Every row comes from one small tree of marks. The marks that hang from a mark follow it in brackets, in alphabetical order. Every link used is in the known rows. Which tree was each row made from?
Known rows:
tulo[febo tizo zolo]: -.07, .04, -.17, .32, -.02, -.10, -.05, .11, -.31, .13, -.04, -.16, .28, -.42, -.01, -.31
tulo[zolo]: -.21, -.06, -.14, -.16, .23, -.02, .14, .04, .02, -.10, -.04, -.09, -.03, -.20, -.08, -.02
tizo[tulo]: -.15, -.13, .10, -.33, -.19, .11, .09, .03, -.04, -.20, -.12, -.02, -.18, .04, .16, .51
zolo[mibo[toku] tulo[febo tizo[mebe[duki]]]]: .20, .10, .15, .24, -.19, -.12, -.23, -.15, .31, .18, .10, .12, -.10, .37, .13, -.04
tulo[febo]: -.12, .00, -.11, .14, -.06, -.09, .03, .05, -.10, -.06, -.11, -.18, -.06, -.21, .29, .17
tulo[febo tizo[mebe] zolo]: .05, .09, -.31, .25, -.10, -.12, -.13, .07, -.17, .12, .00, -.23, .29, -.25, -.15, -.18
duki[mebe]: -.14, -.10, -.21, .05, .21, -.05, .02, .12, .15, .01, -.12, -.24, -.26, -.10, .08, .46
tizo[mebe[duki] tulo[febo zolo[mibo]]]: -.02, -.02, -.16, -.13, -.17, -.10, -.28, -.12, .03, -.18, .18, -.11, -.17, .23, -.06, .03
mebe[duki]: -.32, -.07, -.15, .25, .14, -.12, -.04, -.08, .19, -.10, -.11, -.03, -.42, .02, .03, .19
mibo[toku[tulo[febo tizo zolo]]]: .02, -.32, .14, .21, -.10, .08, .16, .13, -.09, -.04, -.13, .24, .30, -.38, .15, -.40
tizo[mebe[duki] tulo[febo zolo[mibo[toku]]]]: .10, .07, .07, -.07, -.25, -.02, -.10, -.20, .25, -.25, .10, .06, -.06, .40, .08, -.07
tizo[mebe[duki] tulo]: -.20, -.12, -.15, -.06, -.30, -.02, -.14, -.10, .22, -.25, -.04, -.03, -.37, .31, -.02, .49
mibo[toku[tulo[zolo]]]: -.14, -.42, .16, -.27, .13, .14, .35, .07, .23, -.25, -.15, .28, .00, -.16, .10, -.09
mibo[toku]: -.10, .09, .16, -.02, .08, .06, .30, -.06, .26, -.10, -.22, .07, -.12, .08, .23, .23
tulo[febo tizo zolo[mibo]]: .06, .21, .01, .06, .22, -.08, -.06, .05, -.30, .23, .05, -.16, .10, -.23, -.14, -.21
febo[tulo[tizo zolo[mibo[toku]]]]: .02, .37, .26, -.21, .31, .24, .21, -.12, -.22, -.09, .23, .14, .03, .31, -.05, -.09
toku[tulo[febo tizo[mebe]]]: .04, -.31, -.09, .15, -.23, .00, -.06, .18, -.14, .06, -.16, .00, .01, -.26, .03, .24
febo[tulo[tizo[mebe] zolo]]: -.13, .16, -.28, -.10, .05, .13, -.01, -.02, -.28, -.11, .24, -.08, .09, .15, -.21, .07

Write each row's tree:
-.05, -.36, .07, -.32, .24, .01, .06, .13, -.10, -.10, .02, .03, -.10, -.26, .04, -.06 => toku[tulo[febo zolo[mibo]]]
.14, .01, .36, -.23, -.02, .00, .08, -.07, .22, -.02, .04, .10, -.04, .20, .45, .07 => zolo[mibo[toku] tulo[febo]]
.13, .13, .48, -.28, .13, .11, .11, -.05, .18, .19, -.01, .20, -.08, .24, .10, .15 => zolo[mibo[toku] tulo[tizo]]
.32, .18, .26, -.12, -.20, .00, -.07, -.06, .17, .18, .05, .05, .10, .28, .17, .10 => zolo[mibo[toku] tulo[febo tizo[mebe]]]
.14, .30, -.05, .38, .03, -.13, -.15, -.17, .15, .13, .06, -.01, .03, .19, -.15, -.35 => tulo[febo tizo[mebe[duki]] zolo[mibo[toku]]]
-.02, -.33, -.11, .46, -.22, -.06, -.06, .00, .18, -.07, -.07, .23, .11, -.12, -.01, -.40 => mibo[toku[tulo[febo tizo[mebe[duki]] zolo]]]
-.09, -.43, -.07, .16, -.03, .00, .00, .21, -.30, .02, -.09, .06, .20, -.56, .01, -.27 => toku[tulo[febo tizo zolo]]
-.01, -.26, -.13, .17, .07, -.12, -.26, .03, -.03, .10, .06, .05, -.17, -.11, -.28, -.19 => toku[tulo[febo tizo[mebe[duki]] zolo[mibo]]]
.12, .43, .12, -.31, .20, .22, .14, -.15, -.10, -.07, .28, .08, .02, .48, -.18, .05 => febo[tulo[tizo[mebe] zolo[mibo[toku]]]]
.14, .08, .31, -.32, -.14, .10, .13, -.07, -.03, -.21, .04, .06, .12, .14, .25, -.06 => tizo[tulo[febo zolo[mibo[toku]]]]
.01, .21, .24, -.35, .40, .06, .29, -.09, .20, -.06, -.03, .06, -.08, .16, -.03, -.02 => tulo[zolo[mibo[toku]]]
.09, -.10, -.11, .08, -.34, -.08, -.21, .08, -.03, .17, .04, -.10, .16, -.06, .15, .11 => zolo[tulo[febo tizo[mebe]]]
.06, .15, -.20, .30, -.21, -.11, -.14, .07, -.14, .17, -.11, -.23, .06, -.13, .01, .18 => tulo[febo tizo[mebe]]
.05, -.20, .19, -.06, -.10, .16, .22, .08, .21, .00, -.25, .24, -.06, .05, -.04, .30 => mibo[toku[tulo[tizo[mebe]]]]
-.09, .03, -.44, .57, -.11, -.23, -.28, -.03, -.02, .09, .03, -.16, .08, -.15, -.19, -.33 => tulo[febo tizo[mebe[duki]] zolo]
.07, .28, -.06, -.29, .31, -.01, -.03, .00, -.06, .23, .05, -.15, -.05, .08, -.47, .10 => tulo[tizo[mebe] zolo[mibo]]
.12, -.25, .00, .12, -.22, .06, .09, .11, .03, -.02, -.10, .17, .30, -.21, .03, -.26 => mibo[toku[tulo[febo tizo[mebe] zolo]]]
.16, .27, -.14, -.02, .10, -.10, -.15, .03, -.19, .23, .08, -.23, .12, -.06, -.25, -.08 => tulo[febo tizo[mebe] zolo[mibo]]
-.10, .25, .05, -.28, .38, .18, .05, -.06, -.42, -.02, .30, -.04, -.09, .15, -.20, .03 => febo[tulo[tizo zolo[mibo]]]
